Each row comes from the steps of one path. Every step used is in the known rows, and no mark comes twice. Write the path behind each row, first mark first.
In the rows, 128 means zero.
Known rows
b, t, q, h: [113 148  85 159  96 104 101 148 136 143  93 118 107 155  84 137 115 124
 112 103 187 105 157 103 140 156 136  71  82 122 101 148 104 123 107]
p, t, r: [121 176  94 165  87 111 123 105 115 135 119 121 131 165  94 173  82 141
 152 105 201 112 103  92 101 176 130  85 109 156 136 177 120 107 156]
p, y, q, h, r, t: [164 187 111 148 105 102 128 101 124 127 126 141 117 106  89 163  78 134
 125  78 179 107 125 135  39 153 136  71 105 123 150 165  74 140 126]
y, q: [139 153 139 201 124  91 135 114 141 120 137 151 108 147  96 151  62 103
 111 119 173 117 112 124 101 178 159  78  70 136 151 151 112 112 148]
z, t, q, h, r: [132 206 100 108  68 100  83 134 137 135 130 140 138 155  83 142 111 144
 165 134 185 117 139  88 126 157 110  79  99  89 110 114  94 111  80]
f, t, q, h, r: [143 209  93 122  58 108  70 148 143 118 105 145 120 150  57 137  93 152
 134 104 174 111 133  75 142 139 152  82 133  88 117 114 104 140 103]
f, t, z, g, b: [130 174  82 155 112 144 112 116 165 119 125 185 118 134 106 129 121 114
 123 108 180 128  59  75 134 167  78 100 104  82 185 127 113 124 149]
g, b, t: [101 144  98 197 124 131 120 154 146 132 102 166  88 156  75 119 119 135
 107 117 160 104 129  95 138 185 130 107  98 116 151 174 122 107 142]
f, t, b: [ 91 137  69 171 100 133 118 154 149  97 110 155 113 161  99 129  68 124
 125 112 179 102 104  79 152 169 149 109 115 110 163 138 106 118 127]
f, t, b, g: [ 87 134  62 161  87 129 125 168 140 110  81 173  86 149  88 125 104 131
 111  93 178 106 111  54 162 165 155 110  97  92 154 149  96 114 118]
z, g, b: [121 148 101 181 124 117 122 124 144 136 144 162 111 122 101 137 115  94
 117 135 165 103  96  99 119 196  99 107  88 118 169 152  97 100 147]
y, q, t, b: [106 124 102 181  98 105 156 130 148 107 126 165 121 126 108 170  69 124
 147 122 194 104 117 141  97 177 145  84  88 133 132 146  67 108 122]
p, y, q, h, r: [153 169 131 158 100  85 116 113 126 135 144 135 112 127  81 162  70 122
 128 111 152 113 120 119  57 146 154  77 109 126 156 149  80 132 122]
r, h, q, t: [149 180  90 149  91 111 116 143 149 122 119 111  90 131 112 206 144 122
 128 101 191  64 172 113 131 164 138 118  69 114 132 172  91 107 124]
h, q: [119 169 123 154 105  94  95 141 146 128 124 121  97 151 105 159  90 131
 114 140 175  82 130  86 141 177 169 108  99 113 169 152 128  98 147]
r, t, q, h: [127 173  75 129  92 107 106 124 134 126 112 121 131 124  96 174 100 129
 113  81 220 105 149 122 104 160 126  51  81 119 102 150  78 108 108]
g, b: [100 152 104 175 118 117 114 143 145 121 136 164 111 141  84 154  94 128
 111 129 168 109 117  99 120 183 138  95 104 118 159 157 102  89 143]
p, t: [135 168  85 183 104 108 139 118 134 130 130 113 135 163  98 169  80 108
 127  94 182 101 135 114 109 176 140 108  78 150 139 193 122 114 155]
h, r, t, f: [124 183  84 125 109 135  90 125 121 134 119 151 123 138  90 140  59 147
 133 127 209  94 112 105 127 175 130 111 133 126 145 168  99 105 135]
y, q, h, r, t, z: [171 209 125 133 110 104  96 127 151 125 116 162 126 123  94 162  79 157
 132  90 208 115 109 127  64 135 123  53  94 114 144 142  74 129 128]
g, b, t, r: [ 87 156 108 180 105 134 109 140 127 136  91 176  89 158  67 125 120 168
 129 126 178 114  98  71 130 181 119  85 132 124 146 158 120  99 142]
b, t, r: [104 145 105 189 108 123 107 132 125 143  89 143  91 175  91 118 111 144
 130 126 180 100 112  71 143 179 124  92 109 141 139 162 134 116 136]
g, b, t, q: [ 79 162 106 165 107 126 101 143 142 142  93 172 103 151  58 131 118 156
 122 105 188 120 121  83 145 178 126  78 103  93 135 149 127 103 137]
b, t, q, y: [ 73 129 100 157 117 127 112 116 127 132 100 142 115 151  72 108 112 118
 128 124 203 122 118 101 140 154 116  89  86 107 114 156 148 135 124]
z, g, b, t: [120 140  92 208 132 133 127 136 141 149 110 165  90 133  91 100 139  99
 114 126 158  97 106  99 139 198  91 120  83 119 161 168 119 119 146]
b, t, z: [111 143  97 178 132 130 108 140 159 150  98 135 108 180 116 127 111 127
 112 110 186 108 111  84 149 153 108  98  73 116 156 163 133 119 143]
r, t: [130 162  83 177 125 124 129 120 139 123 117 135 117 142 117 149  88 116
 110  93 195  87 133 117 115 185 124  97  76 130 142 178 111 111 142]
p, t, z, g, b: [126 179  84 151 113 129 127 104 150 146 138 151 148 131 107 169 113 115
 144  96 202 128  72 101  93 169  73  93  81 119 175 167 103 107 170]
q, h, r, t: [157 192  85 144  98 112  98 151 136 128 114 132 116 132  91 147  99 136
 120 106 179  80 153 112 102 157 137  97 108 129 125 164  79 125 112]
q, h: [137 141  88 170 104  96 115 147 142 126 133 107 112 147 107 161  96  97
 102 127 168  92 150 117 117 159 150  88  82 146 123 155  81 105 108]
f, t: [138 162  81 187 102 125 122 129 148 108 116 143 106 164  99 130  90 108
 105 107 162 102 121  89 153 172 147 114  97 114 148 150 133 129 137]
y, q, t, r: [140 159 128 182  77 100 143  92 129 119 118 166 113 130 102 174  92 142
 152 127 196 116 107 128  91 179 133  65 101 142 118 141  93 111 132]
z, g, b, t, q, h: [116 153  84 158  98 113 105 140 137 149 103 148 106 118  71 123 148 113
 120 110 183 112 121 103 127 173  91  75  92 110 120 137  87 121 117]

Which path is each row?
[135 185 112 154 121 104  91 156 146 126 127 106  84 151 100 185 116 118
 112 101 191  75 144  88 133 163 149 108  67 113 162 166 108  99 141] : r, h, q
[ 82 107  57 156  77 120 140 164 139 131  91 158 100 125 112 163 127 133
 133 113 188  92 143  95 143 168 140 106  80 111 118 168  64  94 104] : q, t, b, g
[116 176  89 155  86 120 103 117 145 113 109 150 118 159  84 142  87 129
 121  94 188 120 111  79 156 169 143  83  99  91 135 128 137 125 133] : f, t, q
[140 188  89 116  98 119 101 138 165 133 118 115 104 135 127 218 144 140
 137  92 218  83 141 102 128 139 110 101  65  96 149 155  90 101 127] : r, h, q, t, z
[126 188 112 117  77  90  64 153 135 143 124 128 124 147  67 155  87 147
 141 126 179 106 137  88 127 144 151  69 120 107 117 124  87 117 105] : t, q, h, r
[ 85 142  71 165 102 119 136 145 134 121 127 122 143 160 100 167  57 126
 146 102 199  99 115 108 108 173 142 102  94 144 153 180  95 102 147] : p, t, b
[123 170  91 168  84 127 108 115 129 111 103 154 103 166  91 134  90 143
 128 118 178 110  92  63 142 174 136  92 128 121 148 136 130 120 137] : f, t, r
[144 188  80 166 100 135 105 127 133 111 107 142  89 164  86 161 117 129
 127  77 197 104 106  64 134 161 116  88 102 122 144 148 108 124 130] : f, t, r, h
[ 79 152  96 122 104 120 129  87 133 111 138 148 145 147 102 130 113 110
 159 148 214 138 109 106 120 163  84  86  70  88 115 129 134 110  98] : z, t, q, y
[ 72 134 108 131 109 114 108 107 129 121 133 137 133 140  85 143  87 110
 138 138 210 127 106 102 123 152 125  75  89 108 119 140 129 114 122] : t, q, y
[137 133 105 187 100 107 174  73 134 128 138 141 119 116 119 187  93 105
 130  98 173 113 128 149  71 174 129  87  76 130 137 168  96 121 136] : p, y, q, t
[111 167  74 129  97 124  92 177 138 117 112 141 126 130  88 146  73 154
 140 111 194  81 131 103 101 156 137  92 128 124 138 153  52 115 104] : q, h, r, t, b
[ 90 168  82 135  97 131  98 178 131 135  79 180  98 128  80 130  99 170
 140  92 197  86 117  61 129 167 140 103 108  92 154 171  76 109 123] : h, r, t, b, g
[104 174  97 141  95 110 117 104 144 131 131 145 139 165 111 146 106 124
 154 126 201 126 119  91 140 182  98  80  65  90 130 127 122  93 110] : z, t, q
[113 169 100 157  92 119 122 101 128 126 129 148 125 172 120 139 107 135
 162 147 192 117  98  77 126 188  92  87  93 122 144 136 117  89 112] : z, t, r
[104 121  96 175  80 101 162 146 138 121  96 180  93 112 100 163 106 134
 133 101 195 109 126 120 111 168 155  83  68 113 123 160  57 104 113] : y, q, t, b, g
[ 97 170 121 115 108 118  89 124 117 110 122 119  91 135  82 176 125 135
 145 133 224  96 103  75 107 144 122  88 107 121 149 151 111 110 129] : t, r, h, q, y
[157 150 123 188 109  78 134 129 140 116 137 132 107 134  97 164  73  97
 100 117 173 115 135 143  86 160 164  65  70 148 127 147  77 114 121] : y, q, h
[111 149  71 138 108 127 132 104 129 125 144 136 129 164 126 138  83 102
 137 160 205 119 110 112 141 185 104 113  88 126 138 144 109  80 101] : z, t, f
[109 196 103 115  90 119 111 108 108 112 119 105 114 136  75 196 121 141
 159 101 237 103 110  89  83 144 119  95 104 136 140 184 120 120 151] : p, t, r, h, q, y
[ 81 134  72 161 125 133 125 146 140 113 113 143 126 140 116 148  68 130
 130  98 210  91 116 108 114 182 128  93  94 125 157 165  82  99 133] : r, t, b
[ 79 134  63 152 109 128 133 160 133 126  83 163  98 125 106 144 104 139
 118  81 212  91 122  82 126 176 133  91  75 105 145 180  72  98 125] : r, t, b, g
[122 187 114 158 109 118  82 150 127 139  81 120  64 165  81 155 141 158
 131 101 202  75 128  60 145 166 127  96  97 120 155 166 122 114 141] : b, t, r, h, q
[ 69 112  82 156 105 112 119 173 134 135  99 155  91 148  98 142 100 127
 120 113 184 102 115  68 146 168 151  96  80 112 153 160  77  87 116] : t, b, g
[113 152  82 116  71 116 116 120 131 124 120 124 110 125 117 185  94 135
 133 159 207  84 137 123 149 176 153 118 123 125 131 152 100  87 123] : h, q, t, f
[124 165  98 161 117 115  99 131 126 136 125 127  98 162  98 180 114 123
 132  99 205 100 113  77 116 163 113  79  84 145 142 159  89  97 129] : t, r, h
[118 208 107 126  96 119  75 126 134 139 105 159 131 140  77 146  83 165
 149  93 205 101 122  85 124 171 127  79 109  89 137 150 118 118 137] : h, r, t, q
